What can hang from each mark
C: F L X
F: C W
T: L
L: C K T W
W: F X
X: C W

Known rows, with every way that one mark hangs from another
{X {C F L} W}: [  8.8 -36.5   9.3  27.6 -12.8   3.1 -29.8  -9.9   5.6  24.3  18.6  22.8
  18.3  28.6  -7.3  26.0 -15.5  17.7  12.2  13.2  -5.5 -14.3  26.2]
{W F X}: [ 16.0 -25.1  29.3 -12.5  -4.1 -12.2 -13.0  -2.9  24.4  15.3  -7.6 -21.3
 -14.3  28.3 -12.6  22.2 -27.6  27.7 -32.4   8.0  11.6   9.8 -26.3]
{C {F W} L X}: [-23.2  -7.8   2.9 -12.1  23.4  38.7  18.9  -0.7 -10.3  -3.6   3.6   4.6
   5.0  24.2   1.5  -9.6 -30.9  27.8   8.6   9.6  -8.5 -59.7   4.0]
{W {F {C {L K T}}} X}: [ -7.6   1.3  38.4  -7.1  10.3   2.0   0.6   8.9   4.0  14.8   8.8   7.3
  -9.1 -19.9  -2.6 -14.2  -3.8  19.0 -23.3 -16.8 -19.6  20.1 -17.2]
{T L}: [ -8.4  10.2 -17.9  25.7 -14.0  -9.9  12.4  -0.1 -13.4  -0.5   7.1  -5.1
   1.1  -2.8 -25.2  17.5   4.2   1.1 -22.0  -0.6  13.4   1.4  11.5]
{W F {X {C {L T}}}}: [ 17.4 -27.1  35.3   6.6  -5.2  -9.5 -39.8  -3.3  37.8  31.7  12.1  11.9
 -20.4   2.9 -15.3   2.7 -26.1  33.2 -28.8   4.4 -19.5   8.8  -7.5]
{T {L {W F X}}}: [ 28.3  -6.4   8.4  -5.4   5.5 -29.5 -20.1   2.1   2.3  17.7   9.2 -12.9
 -19.0   7.6 -12.9  -8.8   0.1   5.7 -29.4   1.8  18.8  11.5  -8.0]
{C F {L T} X}: [-15.2  11.2 -26.9   8.6  11.6  11.9  12.3  -3.0 -15.7  -7.4  -0.8   1.8
  10.8  -5.0 -16.9 -11.0  -1.8   8.0   2.8  -2.9   8.1 -35.2   5.6]
{W {F {C {L K T} X}}}: [-18.1  22.1  25.7 -15.4   1.8  13.7  25.5   0.7 -21.4  -3.3  -1.9  -1.8
  -0.8   5.3  -9.1 -16.8  -5.1  10.1  -4.8 -11.4 -14.3  -8.8 -13.8]
{C L}: [-15.6 -20.0 -12.3  19.2  -5.5  -0.5   0.2 -11.0   2.7   0.3   4.2  -2.0
  -6.0  -0.4  -6.4  23.5  -2.2  22.9 -23.5   3.5  -7.6 -18.0 -11.2]
{F {C {L T}} {W X}}: [-13.2   2.1  24.1   7.8  30.5   9.2   9.7   7.1  18.2   8.3  12.8  19.1
  -3.8 -32.0   5.8 -20.1 -31.9  31.8  -3.5 -11.1 -33.6 -20.9 -13.5]
{F W}: [-24.2  -5.1  12.4  -3.1  -5.4   2.8   4.4  -6.9  21.6  -6.7  -4.0  -2.3
  -2.0   7.5   2.6  11.2 -21.6  18.7  -5.6  12.2 -16.0 -20.8  -7.2]
{W F {X {C L}}}: [ 25.3 -47.9  45.5  -0.3  -1.8   7.4 -39.8  -6.2  30.3  40.2  11.6   2.7
 -27.1  31.1  -5.5  20.6 -33.3  45.6 -33.1   9.9 -10.9   2.0 -12.2]
{T {L K {W F {X C}}}}: [ 26.1  -6.4  28.0 -18.2  -6.9  -4.7 -42.6   2.2  11.9  38.2  17.8  -2.8
 -27.0  10.0   7.4 -20.4  13.1   2.9 -20.0  -3.9  -1.1  39.6  18.7]
{L K T}: [-37.7  22.3 -17.4   1.2 -23.0 -10.9   4.8  -0.8   9.9 -10.1  -4.6  -3.1
  -1.8 -29.6  -3.7  -2.2  20.5 -12.1  -8.6 -10.1 -14.0  23.1   5.4]
{L W}: [  6.9  -4.3 -23.2   2.3  -6.0 -23.1 -15.2 -21.7  12.5   1.4 -10.6 -16.6
  -6.0  -5.4  14.2   4.0  17.3  -1.3  -4.2   3.1   7.1  -6.0  -8.2]
{L C K T W}: [ -3.9  22.0 -24.1 -13.2  -3.8 -20.3   2.3   2.7  10.1 -26.8 -14.7  -5.2
  -7.6 -51.1  28.9 -15.1  46.1 -43.5  10.6  -9.5  -4.3  37.7  -9.2]
{F {C L}}: [  0.7  -8.4   8.0  24.7   5.6   8.8  13.7 -11.8 -10.9   5.2   1.1   0.6
   5.9  -5.7   3.2  17.5  -4.2  25.5 -13.0  -6.5  -3.3 -17.5 -13.4]
{X {C {F W} {L K T}}}: [-36.1   1.3  22.3  -0.3  -0.1  27.6 -19.4   3.8  21.3  11.1  20.2  36.9
   6.3 -31.7  15.7 -26.9   6.6   8.7  10.6   0.8 -43.7  -3.3  34.6]
{F C {W X}}: [  4.4  -5.1  35.2  -5.2  22.6  17.8  10.4   0.8  17.8  12.8  -4.2  -5.3
  -1.5   4.8  17.8  -2.6 -39.2  32.7   0.1  -5.0  -9.8 -12.9 -14.3]
{C F {X W}}: [ -1.3  -5.5 -15.7   0.2  -6.4   4.0  10.5  -3.7 -17.7  -2.5  -8.1 -10.4
  23.3  54.0 -15.9  18.7 -28.0   2.6  25.5  10.3  23.2 -29.1   8.9]

Rows
[ 13.1  -6.7  32.4  -5.4   8.2  17.5  23.3 -10.8 -22.7   5.2  -6.6 -13.7
  -2.1  41.8 -10.6  11.3 -29.2  35.2 -12.3   3.6   7.2 -35.8 -27.3]
{W {F {C L X}}}
[-50.8  10.2 -29.1  -6.1 -15.7  -2.3  14.1   7.2 -12.5 -10.0   8.2   8.9
  -0.9  15.0 -19.6  -4.9 -15.0  -2.6  16.1  -6.2 -26.9 -17.4   3.4]
{C {L K T} {X W}}
[  4.8   9.9  16.1   9.3  16.3  16.1  27.3  22.7 -13.9 -24.6   2.9  11.8
  17.6 -16.5   0.9   2.7   2.7 -15.4   4.1   9.8  11.4   0.6  12.2]
{T {L {C {F W}}}}
[ 24.1   9.9 -15.4 -11.3  25.9  11.4   3.2  25.2 -19.7  -0.9   4.1  -4.1
  -4.3 -31.9  27.6 -23.7  38.7 -34.5   1.3 -15.6  26.0  46.0  13.8]
{T {L {C F} K {W X}}}
[ 17.9 -26.5  -8.2  11.3  -5.1  -4.6 -41.2 -27.9  19.4  24.9   7.6   4.1
 -16.6  -1.9  19.9   1.3  11.4  17.0  -7.9   4.9 -14.4 -14.4   4.9]
{X {C {L W}}}
[ 39.2   2.7  10.5   0.3  -3.2 -27.9   2.5   6.5 -10.4 -16.8  -4.3 -11.0
  -6.8  -5.0  -4.2   9.4  22.9 -25.8 -15.6  10.0  23.5  22.4 -18.2]
{T {L C {W F}}}
[-34.2  11.6 -31.8  -1.4  -5.9 -19.6 -14.0  -8.2   6.5  -5.0   8.0   7.7
 -13.2 -48.5  13.1 -27.6  41.9 -14.0  -6.1 -12.6 -29.2   5.2   1.0]
{C {L K T W}}
[-11.3  21.5 -18.0 -14.4  -3.6   7.8  28.8  20.4 -19.0 -31.5 -13.2   0.4
  22.0   6.5  -0.7  -1.0   3.2 -39.9  41.1  -2.0  11.4  15.1   8.0]
{L {C F {X W}} K T}
[-19.3  19.5 -19.3 -17.1 -14.9  -3.1  32.0  16.3  -8.1 -32.6 -14.7  -3.9
   3.7  10.9  -4.3   7.1  -6.8 -33.0  32.2  -2.9  -3.3  16.4  -6.8]
{L {C {X W}} K T}
[ 36.7   5.1 -24.7 -18.6  22.1  12.0  14.5  -4.9 -18.2 -17.6 -26.9 -22.5
   6.6  10.5  27.3  -5.4  15.4 -23.9  24.0   5.5  38.3 -10.2  -9.8]
{L {C F X} W}
[  9.3   8.7 -20.9   9.2  -6.0  -0.8  38.2  18.0 -31.3 -23.2  -2.7  -9.5
   5.6  39.1 -26.1  26.4 -23.4 -21.0  17.2   4.4  23.2  -3.6  -2.9]
{T {L {C {X W}}}}
[ -4.0  17.8 -15.6  -6.3  -0.1  21.7  38.2  30.2 -46.0 -22.7   1.1   0.3
  19.9  27.9  -8.8   6.0   2.3 -34.7  29.3  -2.8  25.3  14.7  21.1]
{T {L {C F {X W}} K}}
[ 32.8 -25.1  15.5   7.9   5.3  18.0 -31.9  -6.3  22.6  38.0  -1.3  -3.4
   1.4  16.7  11.7   9.2 -14.5  22.3  -3.7   1.5  20.2  12.2  17.0]
{W {X {C F}}}
[ -1.8   1.9  -8.6 -21.7  -1.4  23.0  29.0  15.5 -24.4 -22.2 -17.0  -8.4
  16.6  36.1   9.0  13.5  -5.9 -26.3  37.4   4.9  19.0   9.6   2.8]
{L {C F {X W}} K}
[ 15.4  14.2 -16.1 -21.8  24.3  -2.6  -8.5  14.6  10.0  -8.4 -12.2  -2.6
  -0.7 -51.3  37.4 -31.3  38.7 -38.1  15.1 -16.1  10.7  45.4   0.1]
{L {C F} K T {W X}}
[  9.1   8.7   3.7  -3.7 -15.7 -49.5 -22.8 -16.6  23.4  -5.2  -8.7  -8.7
  -2.9 -14.7  -9.3  -8.4  16.2  -9.9 -12.3   8.6  -0.7   2.9 -14.9]
{L T {W F}}
[ 21.0 -16.0  18.2   6.2 -11.8 -30.7 -48.3 -22.5  29.7  17.4  11.1  13.0
 -13.6 -11.6  -2.2  -9.8  10.7   8.6 -13.8   9.8 -20.6  -5.1  -2.4]
{X {C {L T {W F}}}}
[-23.3   9.3 -30.6   5.1   0.4   2.3  16.2  -4.9  -5.0  -8.6  -2.6  -2.8
  -8.6  -0.5 -19.7  -2.7 -14.3  13.0  -7.4  -4.4  -8.2 -34.2 -10.1]
{C {L T} X}
[-24.7  23.7 -39.6 -18.5  14.4  10.5  -1.0  -4.8 -20.8  -5.7   1.6   2.4
   2.1 -24.1  13.3 -44.5  33.3 -16.3  15.4 -12.9  -3.9 -18.1  15.1]
{C F {L K T W} X}
[  1.3  -7.0   1.3  29.8  -2.9   4.3 -27.0 -10.2  12.8  15.7  11.4  22.9
  13.5 -22.4  -4.5  -0.4   9.2  11.1  -2.3   1.9  -8.0  -5.3  25.4]
{X {C F {L T}}}
[  0.4   0.0   2.7  -7.6   2.0  22.8  16.8  11.6 -11.4 -19.8 -17.4  -6.7
  11.6 -15.3  24.8  13.7  28.2 -23.1   6.1   0.0  16.3  34.6   0.9]
{L {C F} K}
[-16.2  19.1 -11.0  -2.9 -11.7  -4.6  18.8  12.0   7.1 -29.4 -15.4  -4.3
  -2.3 -40.0   8.5   6.1  27.4 -30.3   0.6  -7.9  -6.6  42.5 -11.4]
{L C K T}
[ 18.5 -22.5  11.8  22.4 -21.4  -5.1 -28.7 -12.3  13.3  21.3   3.8   9.1
  25.0  36.7  -4.3  28.7 -14.0   5.9  21.7  13.5   9.5  -0.2  29.2]
{X {C F} W}
[ 17.5   4.7   4.5   4.7 -12.9 -36.8 -12.3  -8.3  -6.4   3.0   6.8  -9.3
  -6.4   4.4 -17.5   0.4  17.6  -7.5 -23.1   8.1  15.6   2.7  -0.5]
{T {L {W F}}}
[-11.1  11.1 -12.4  18.0   0.6  -6.7  25.5  -4.9 -20.2  -5.1   3.9   7.9
  15.7  17.9 -20.9   2.2 -30.8   9.2  23.7  -7.4  -9.1 -37.4  -7.7]
{F {C {L T} {X W}}}
